What can hang from each mark:
mepo: molo tepaf
sorad: bemi
goreg: nukiz
razusi: molo
kedeg: molo
tono: kanu
zode: mapuga
pegu: nodire
peforuf: gogoz mapuga
nuloz: peforuf
mapuga: molo zode
nodire: bemi
sulef: kedeg
lefi: razusi
mefor: nodire
dedu: nukiz
kanu: molo tono
tepaf: dedu mepo
bemi: nodire sorad
molo: mapuga pegu razusi

Known rows, with every way that one mark hangs from another:
tono[kanu[molo]]: [ -2   7 -27  -5   0  41   2  30  -3 -18 -21 -43 -17  13 -37  -3  37 -16
 -10  14 -30 -20 -31 -19  -6  -2  56 -25  30 -18  42  -8  -4  31 -18  14]
mepo[molo[mapuga[zode] pegu] tepaf]: [-55  13 -11  15   3 -23   2  23  33  19  -6 -21  -6  13  28   5 -16  21
  14  -4   3 -55 -39   9   4 -16  38 -18 -20  37 -26   3  26  -7  18 -42]
mapuga[molo[pegu] zode]: [-58 -35 -46 -12 -30 -27  -1  15  -1  -5 -31  -8  30  43  -8   1  11   6
   7  15  13 -12  -7  45 -33   1 -37 -12 -20  -6 -18 -32  39 -19  -2 -32]
nuloz[peforuf[gogoz mapuga[molo[pegu] zode]]]: [-51 -19 -55   2 -89  -3  23 -17 -13  -5 -30  32  11  -9 -18  39  29 -57
  29 -32   8 -31 -25  63 -17  -2 -56  63  12 -64   6   2 -18 -19 -12  -7]
tono[kanu[molo[mapuga[zode] pegu[nodire] razusi]]]: [ 18  32 -23 -13  31   0  46 -42 -28 -11   3 -48 -10  -1  10 -20  21   4
  -6  27 -26 -16   9 -20   0 -19  34   4   3 -21  12 -64 -19  42  13   5]
peforuf[gogoz mapuga[molo[pegu[nodire] razusi] zode]]: [  7 -35 -57  -4 -56 -30  41 -59 -41 -23 -22  40  -8   0  -5  10   2 -25
  51  -9 -15  23  12  37  11 -35 -63  25  13 -51 -14  -2 -12  13  -3 -10]
kanu[molo]: [-12  -8 -11   2  -3  39  -5  51  -2 -12 -24 -23 -11  12 -32 -11  22  -9
   6  -7  -7 -15 -15  11 -35 -15  25 -29  14  -9  39  35   2   6 -13  -3]
tono[kanu[molo[pegu[nodire[bemi[sorad]]] razusi]]]: [ 47  12 -14  22  17  26   5 -19 -55 -23   8 -38 -11  -4  -9 -16  23  17
 -38  53 -39  -1 -18 -35  47  29  31 -35  11 -16  38 -61 -26  79  27  42]
pegu[nodire[bemi]]: [ 18 -32 -16  13 -23   9 -42   3 -21 -44  15  41 -27  -8   1  -5  13   7
   4   4  23  24 -15   7  -5  13  27 -22   7  15 -40  23 -19  -9  -7  64]
tepaf[dedu[nukiz] mepo[molo[mapuga razusi]]]: [  1  -5  74  12  14  22 -30  26  21  52  -3  28 -11  35 -14   7 -58  32
   4 -15   9  10   0 -53  48  11  -7  21  28   6  16  34  36 -54 -18   5]
sorad[bemi]: [  3   2  11 -33 -20  27 -16  17  31 -10 -15  22  39 -28 -45 -17  29 -17
  -8 -29  35  21 -15 -10 -42   3  -1 -12  20   9  -2  36  29   7 -44   7]
mefor[nodire[bemi[sorad]]]: [-30 -50  -7  31 -41   0 -33  15 -35   0   4  49   7   6  -3 -13  -8   5
 -12  20  11  45 -24 -11   9  30  33 -25  40   9  -7   5 -15   0  -6  56]
nuloz[peforuf[gogoz mapuga[molo[pegu[nodire] razusi]]]]: [ 31  -1 -52  -3 -65   7  17 -58 -14 -11 -26  44 -11 -25  -9  21  22 -48
  27 -36   3  -9   5  35  10   5 -56  66  41 -54   8  31 -43  14  -5  21]
mepo[molo]: [-23   1  -3  -3 -12  22 -33  53  21 -13 -27  12 -17  25 -13   1   7   0
   8 -17   5 -15 -31  12   9   4  25 -16  27  24  -4  38  19 -16 -30  -3]
razusi[molo[mapuga[zode] pegu[nodire[bemi[sorad]]]]]: [-22  -3 -31  33  -7  -8  26 -18 -77 -44  41  -2   2 -17  19   1   8  23
   2  14  24  21   9  31 -37   4 -12 -13 -30   4 -17 -42   7   6  46  -8]
tepaf[dedu[nukiz] mepo[molo[mapuga]]]: [-28 -19  61  26  -2  21 -36  41  20  46  16  18 -20  35 -35  15 -44  32
  10 -23  15  -4 -20 -37  28  12   9   1  18  13  18  37  45 -66  -9  11]
mapuga[zode]: [-51 -25 -11 -20 -22 -11  -7  38   8 -21 -22  16  24  19  -7  -1  15 -20
  16   7  34   7 -13  24 -32   3  11  -6   2  -7 -24   1  18 -24 -44  -2]
kanu[molo[pegu razusi] tono]: [ 14  22  23   4  24  43   5  25  16   2   9 -42   2  12   3  11  38 -15
 -23  -9 -20 -23  12 -11  13 -16 -15 -14 -21 -30  66 -12 -13  59  15  15]
mepo[molo[mapuga pegu razusi] tepaf[dedu]]: [ 27  32  34   8  36   0  -2   2  54  65  10 -14 -16  -5  19  -3 -53  48
  -8  11 -33 -20  -2 -40  75   1  10   4  -8  35   8  28  16  -7  29 -39]
mepo[molo[razusi] tepaf[dedu[nukiz]]]: [ 43 -19  29   8  11  16 -23  50  44  28 -22  28 -30  45  -8 -29 -34  52
  13  19  -7   2 -15 -25  65  21   5 -27  55  29  14  61  53 -17 -14  17]
mepo[tepaf]: [ -9 -20 -16  -2 -13   2 -29  37  47   3 -27   6   4   2 -13  -2   1 -10
  16  -3  13 -15 -31 -11 -11  16  48 -39  23  21  -5  61   8   6 -25   2]
peforuf[mapuga]: [-26 -23  -6 -24 -33   1 -16  32  13 -15 -11  26   8 -13 -26  25 -10 -51
   9 -21  -7  21  -8  17 -15  -8  30  -2  22   2   6  31  -9 -14 -50   1]
kanu[molo[mapuga pegu razusi]]: [ 14  43  11  -5  41  16  27  -6  -2  20  -7 -45  13 -22   8  -7  -8  -7
  -8  -2 -30 -14  20  -4 -17 -32   1  19  -8  -3  41  -7 -18  17  14 -31]
kanu[tono]: [-22 -10   3  -2 -15  25 -33  41  40 -18  13  12   1  10 -14  32  36 -39
 -12 -22  22  -2 -10 -11  -7  -4   2 -13   4 -14  24  17   2  16 -32  31]
mefor[nodire[bemi]]: [-21 -50  -6  16 -38   1 -34   7 -14   1  -1  46  -5   1  10 -14  -5   6
  -2   1   5  40 -18   1  -2  10  43   0  30  14 -27  20 -20 -24  -7  63]
tepaf[dedu mepo]: [-21 -34  57   3 -17  23 -49  34  37  51  10   8   7  11 -48  24 -26   8
  -3 -12  15  12 -14 -49  34  42  16 -16 -18 -12  10  44   4 -40 -17   1]
lefi[razusi[molo[pegu]]]: [-17  -7 -27  -2  16 -25   2   3   0 -14  23 -28  -6 -12  -3  -2   5   9
  24 -44  -8  17  21  21 -44  22 -27  -9  32   1  29  15  14  24   9 -16]
kedeg[molo[pegu razusi]]: [ 33  11  29  -2  17  -4  31  -1  15  13   1   7  36 -27 -16  -8  -2 -43
  -9  15  -1   3  21  14   4  33 -31   8  -7  23 -14 -20   6 -11 -12 -37]
sorad[bemi[nodire]]: [ 18  -5  -2 -17 -15  28  -4   5  13 -14 -11  16  11   7 -16 -23  38   6
 -23 -33  29  11 -28  28 -44  13   5 -33  21  12 -14  40   7   2 -27   7]
tepaf[dedu[nukiz]]: [ 16 -45  30  -5  -3  -2 -17  35  22   3  21  22   7  15 -57 -11  -2  10
  12  15   8  39   7   2   8  29 -13  -6  35  13  36  22  42 -53 -31  40]
goreg[nukiz]: [ -3  -6 -29 -11 -18   1  19  43  38 -26 -33  40   8   3 -64  19  11 -31
  14 -13  18   7 -27  22  -3  16  10 -20  22   2  28  25  -4 -21 -61  11]
kanu[molo[pegu[nodire] razusi] tono]: [ 42  12  11  10  21  38   5  -4   1 -14  28 -31 -21  15   6  -3  47  -1
 -13 -13  -9 -15  23  -8   5 -14 -10 -30 -14 -25  51  -8 -19  70  26  40]
molo[pegu razusi]: [ 25  12  19 -27  20 -18  -1 -14  27   7 -10 -11  46 -18   6  -4   2 -20
  -5   8 -13  14  14   2  21  26  -9  15   2  11   9  -8 -11  13 -18  -4]
mapuga[molo[razusi] zode]: [-26 -26 -42 -36 -23  -3  -3  21  -4  -9 -73  35  13  53  12 -17 -11   3
   9  23  23  14  10  18 -21 -14 -47   7  24 -23 -31  -1  33 -18 -41 -34]
tono[kanu[molo[mapuga pegu[nodire[bemi]] razusi]]]: [ 46  35 -16  10  31  23  17 -39 -35 -12  16 -39 -25 -27  18  -5   6  13
 -28  29 -48 -12  -3 -33  24 -16  41  10   1  -8  13 -55 -39  42  30  32]
kanu[molo[mapuga pegu razusi] tono]: [  5  47  21   7  37  36  17   4  15  14  21 -43  -1  -8  18  20  16 -17
 -27 -16 -23 -26  21 -21  -5 -46 -17  15 -26 -28  65 -21 -20  45  20  -6]
zode[mapuga]: [ -4   4  26 -25   3 -11 -11  38  10 -22 -16  14  -9 -28  -1   3   1 -39
   1 -17  -1  18  -1  -5 -18 -15  27  15   5  -4 -10  51 -32 -28 -42  -5]
sulef[kedeg[molo[mapuga[zode] pegu razusi]]]: [ -6  21  23  10   0 -21  38 -43 -24   8   8  -8  34 -35  23 -21  -4 -42
   1 -11   5   1  32  24 -66  21 -33  16 -13 -10 -38 -20   5 -38   8 -68]

Rows:
[-41  11 -23  -7   3 -12  38  -1 -18 -17  14 -29  23 -17  12   8  10  -3
  19  -9  12   3  14  42 -56 -18 -13  18 -26   5  -4 -19  21 -19  18 -48]  razusi[molo[mapuga[zode] pegu]]
[ 19   6  -1 -37   5  -3  -6  23  -2 -10 -60  31 -16   1  19  -9 -21 -17
  -8   1 -10  22  21 -10  -9 -28 -26  28  22 -17 -15  51 -15 -21 -39 -29]  zode[mapuga[molo[razusi]]]
[ 41  -1   1   7   5 -17  -8 -10 -55 -24 -14  25 -17 -11  26 -10 -19  10
 -29  27 -14  30  18 -12  22   0 -35  -2  -9  -9 -21  -2 -30  13  14   4]  zode[mapuga[molo[pegu[nodire[bemi[sorad]]] razusi]]]
[-31   8  69  23   5  12 -33  16  33  74  30 -22  -8   4 -24  33 -43  32
  -9 -24  -9 -23 -19 -44  55  20  16   3 -43  13   9  17  13 -41  27 -28]  tepaf[dedu mepo[molo[mapuga pegu]]]
[  2  20 -10   4  20 -29  12 -18  15  10 -10   3 -24  15  54 -21 -22  35
  18   3  10 -31  -7  -6  21 -14  27 -15  -2  33 -45   7  11  18  20 -17]  mepo[molo[mapuga[zode] pegu[nodire] razusi] tepaf]
[ 34 -23  14  44  -6   6 -37  17  21  22  42   1 -54  11   1  -7 -16  75
  -6  16 -15 -17 -35 -11  78  31  34 -56 -27  46 -21  29  15  -3  58  31]  mepo[molo[pegu[nodire[bemi]]] tepaf[dedu]]
[  1 -21  58  24  -8  15 -45   9  23  45  36 -10 -23  25 -33  10 -15  44
   3 -20   3 -15 -19 -32  66  48  19 -35 -34  13  -1  29  12 -17  32  13]  tepaf[dedu mepo[molo[pegu[nodire]]]]
[-57  12   0 -12   7 -38  20 -12   9   4  18 -20  40 -20   9  15   0 -20
   6   0   9  -9   2  23 -36 -12   6  29 -35   9 -15 -43   3 -24  -4 -31]  molo[mapuga[zode] pegu]
[ 21  16  67  12  23  11 -24 -25  19  63  29   0 -23   6   1  11 -49  43
  -7 -17  -3  -3  12 -57  71  20   4   8 -26  12  -9  20   0 -20  29 -10]  tepaf[dedu mepo[molo[mapuga pegu[nodire] razusi]]]
[ 44  -2   1  -7   6 -16 -10 -17 -34 -20 -17  25 -30 -15  38 -13 -17  15
 -19  10 -18  23  21  -1  10 -17 -27  18 -15  -4 -39  12 -35  -9  13  10]  zode[mapuga[molo[pegu[nodire[bemi]] razusi]]]
[ 20  12   8 -32  13 -20   4   4   2   1 -41   1   2  -9  20  -6 -17 -13
 -12  -3 -25  10  25  -2   3 -18 -31  27  -4  -9  -6  22 -20 -11 -15 -36]  zode[mapuga[molo[pegu razusi]]]
[ -8  27  25  -4  23 -22  58 -18  -2  22   6  12  38 -29  10  -3 -25 -40
  -6  18  10  -3  27  17 -25  -5 -34  36 -24  14 -41 -51  13 -32  -8 -64]  kedeg[molo[mapuga[zode] pegu razusi]]
[  1  20  -2  29  18  28   9  -4  -2 -11  56 -44 -32  -6  -3  17  43  -6
 -11 -30  -3 -32  14  -2 -34 -44   9 -22 -34 -14  49 -15 -17  43  42  27]  kanu[molo[mapuga pegu[nodire]] tono]
[ -3 -33 -39   8 -22 -23  -4 -16 -58 -19 -21  28  14  39  24 -19  -5  32
 -12  54  19  19   4  18  11  19 -56 -24 -11 -12 -36 -55  18  20  18   4]  mapuga[molo[pegu[nodire[bemi[sorad]]] razusi] zode]
[-15  -3 -31  16  -2  -8  25 -23 -55 -42  38  -1 -11 -21  30   3  10  25
  13   0  20  15  13  44 -46 -16  -4   7 -38   9 -37 -29   2 -17  43  -3]  razusi[molo[mapuga[zode] pegu[nodire[bemi]]]]
[ 47  44 -17  -8  39  13  32 -46 -15  -6   5 -53 -16 -18  -1 -13  18  -2
 -15  17 -40 -13  11 -31   9 -13  40   5  16  -9  31 -41 -28  52  17  12]  tono[kanu[molo[mapuga pegu[nodire] razusi]]]
[ 11  19  -1 -23  27 -45  30 -58  -8  -6  14   6  23 -17  37 -14  -6  -6
  10  11  18  18  35   8 -16 -10  -8  28 -13   7 -37 -37 -12   2   0  -5]  molo[mapuga[zode] pegu[nodire] razusi]
[  8  12  -9   1  18 -32   5 -46   7  -8  39 -14   8 -39  -5   5   6 -13
   8 -13   7   5  19   9 -31  -3  19   7 -13  31  -8 -10 -15  -1  14  11]  molo[mapuga pegu[nodire]]
[ 43  31   4 -18  38 -31  14 -64  10   1  20  -1  17 -38  22  -7  -6  -9
   3  -3   0  20  39  -8  -3  -4   0  29   3  21 -12 -12 -25  12   5   6]  molo[mapuga pegu[nodire] razusi]
[ 17  28 -29   6  22  10  25 -31 -16 -15  23 -61 -22 -16 -20   0  32  -3
  -9  11 -34 -26  -8 -17 -13 -12  57 -14   4  -3  36 -41 -21  43  24  16]  tono[kanu[molo[mapuga pegu[nodire]]]]
[-24  35  17   0  31  23  33   7   2   8  17 -38   5   9  30  16  18 -13
 -19  -7  -6 -30  18  -8 -16 -52 -21  16 -36 -42  42 -46 -10  35  19 -14]  kanu[molo[mapuga[zode] pegu razusi] tono]
[-10  34 -20 -22  20  25  32   1 -13  -5 -34 -28  -9  10   7  -7   4  -9
 -12  28 -23 -13  -4 -33  -8 -34  35  19  27 -34  18 -38  -8  21 -23 -16]  tono[kanu[molo[mapuga[zode] razusi]]]
[-26  24  -6  21  10 -10 -12  16  47  25  -2 -27 -12  -3  15  12 -17  17
   7 -16 -14 -54 -38  -2  14  -8  44 -16  -4  50  -3  27  16   3  21 -33]  mepo[molo[mapuga pegu] tepaf]
[ 34 -21 -34  14 -12  -5 -23 -24 -42 -13 -15  24   7  18   6 -12 -10  27
 -22  39   0  22   8   1  23  26 -48 -26   9   7 -10 -25   6  32  23  13]  mapuga[molo[pegu[nodire[bemi[sorad]]] razusi]]
[  2  42  12   2  27  57   8  29  12   2  -3 -12 -21   4  17  16   9 -22
 -21 -17  -8 -13  18 -32 -17 -60  -8  14   7 -37  53  14 -16  34  -7   1]  kanu[molo[mapuga razusi] tono]
[-20 -41  63  23 -17  27 -50  60  22  34   3  17 -17  53 -51   6 -23  34
  12 -17  16  -3 -29 -27  41  40   6 -25  22   9  23  44  51 -54 -14  28]  tepaf[dedu[nukiz] mepo[molo]]
[-49 -13 -31  -6 -82   8  18   0  -4 -21 -26  52   6 -25 -20  36  28 -79
  39 -41  25 -17 -30  43 -18   1 -17  70  28 -68  -1  28 -38 -24 -46  14]  nuloz[peforuf[gogoz mapuga[zode]]]
[ 15 -12 -14 -12  -2 -29  -3  -7 -13 -22  -9   1 -24  -6   1  -8   7  -4
  -1 -12  -8  10  17  16 -22 -15 -11  -6 -12   4 -17  26 -16 -11   5  -4]  zode[mapuga[molo[pegu[nodire]]]]
[-27  -2 -14  -6   7 -48  21 -41  -7 -16  34  -8  17 -18  11   0  12  -7
  18  -2  24   1  15  25 -40  -9   9   7 -30  16 -33 -37  -3 -10   9   1]  molo[mapuga[zode] pegu[nodire]]
[-11 -52  61   9 -15  13 -42  38  26  36  17  16  12  30 -61  10 -20  11
  11  -6  24  20  -9 -32  17  47   3 -16  13  -3  27  36  36 -52 -26  37]  tepaf[dedu[nukiz] mepo]
[  4 -28 -42 -24 -12 -30   9 -28 -16 -13 -31  15  12  42  17 -24   6  20
  12  24  21  11  24  30 -14   3 -49 -11  -1  -7 -38 -29  24   5  -2 -11]  mapuga[molo[pegu[nodire] razusi] zode]
[ 46  25   7   2  29 -17  -1 -57 -16  -5  31  15   3 -48  41   0 -21   5
 -14  10  -7  23  26  -9  13  -6  -1  35 -15  24 -33 -26 -36   2  19  26]  molo[mapuga pegu[nodire[bemi]] razusi]
[-32  -5 -12  29  -5 -37   8 -30 -51 -24  46   6  15 -21  18   9  -4   8
 -10  28  22  11  -6  12 -16   5   4  -6 -38  12 -37 -65  -9   2  29  16]  molo[mapuga[zode] pegu[nodire[bemi[sorad]]]]
[ 16  15   8   1  15  -4 -16  21  47  23 -30 -15  -4  15  23 -12 -13  22
   4   2 -15 -37 -31  -9  52  19  26 -28  11  36  -4  34  13  27   5 -19]  mepo[molo[pegu razusi] tepaf]
[ 26 -17 -25  21 -10  12  -5  -7 -40 -50  33  -8 -12 -19   3  -3  28  21
   9  -4   7  20   5  40 -18  19   1 -21 -19  20 -11   5  -1   9  39  24]  razusi[molo[pegu[nodire[bemi]]]]
[-20  30  10 -28  29 -40  28 -29  11  15  -5  -7  47 -21  33   1 -17 -17
   0  12   3   8  24   4  -9 -16 -13  49 -18   3 -20 -44  -6 -11 -14 -35]  molo[mapuga[zode] pegu razusi]
[-22 -20 -32 -29 -11 -24   6  -2   1   4 -48   5  37  42  17 -12  -3  10
   2  25   7   3  14  28  -8  -1 -54   9  -7 -12 -23 -35  30  -5 -11 -38]  mapuga[molo[pegu razusi] zode]
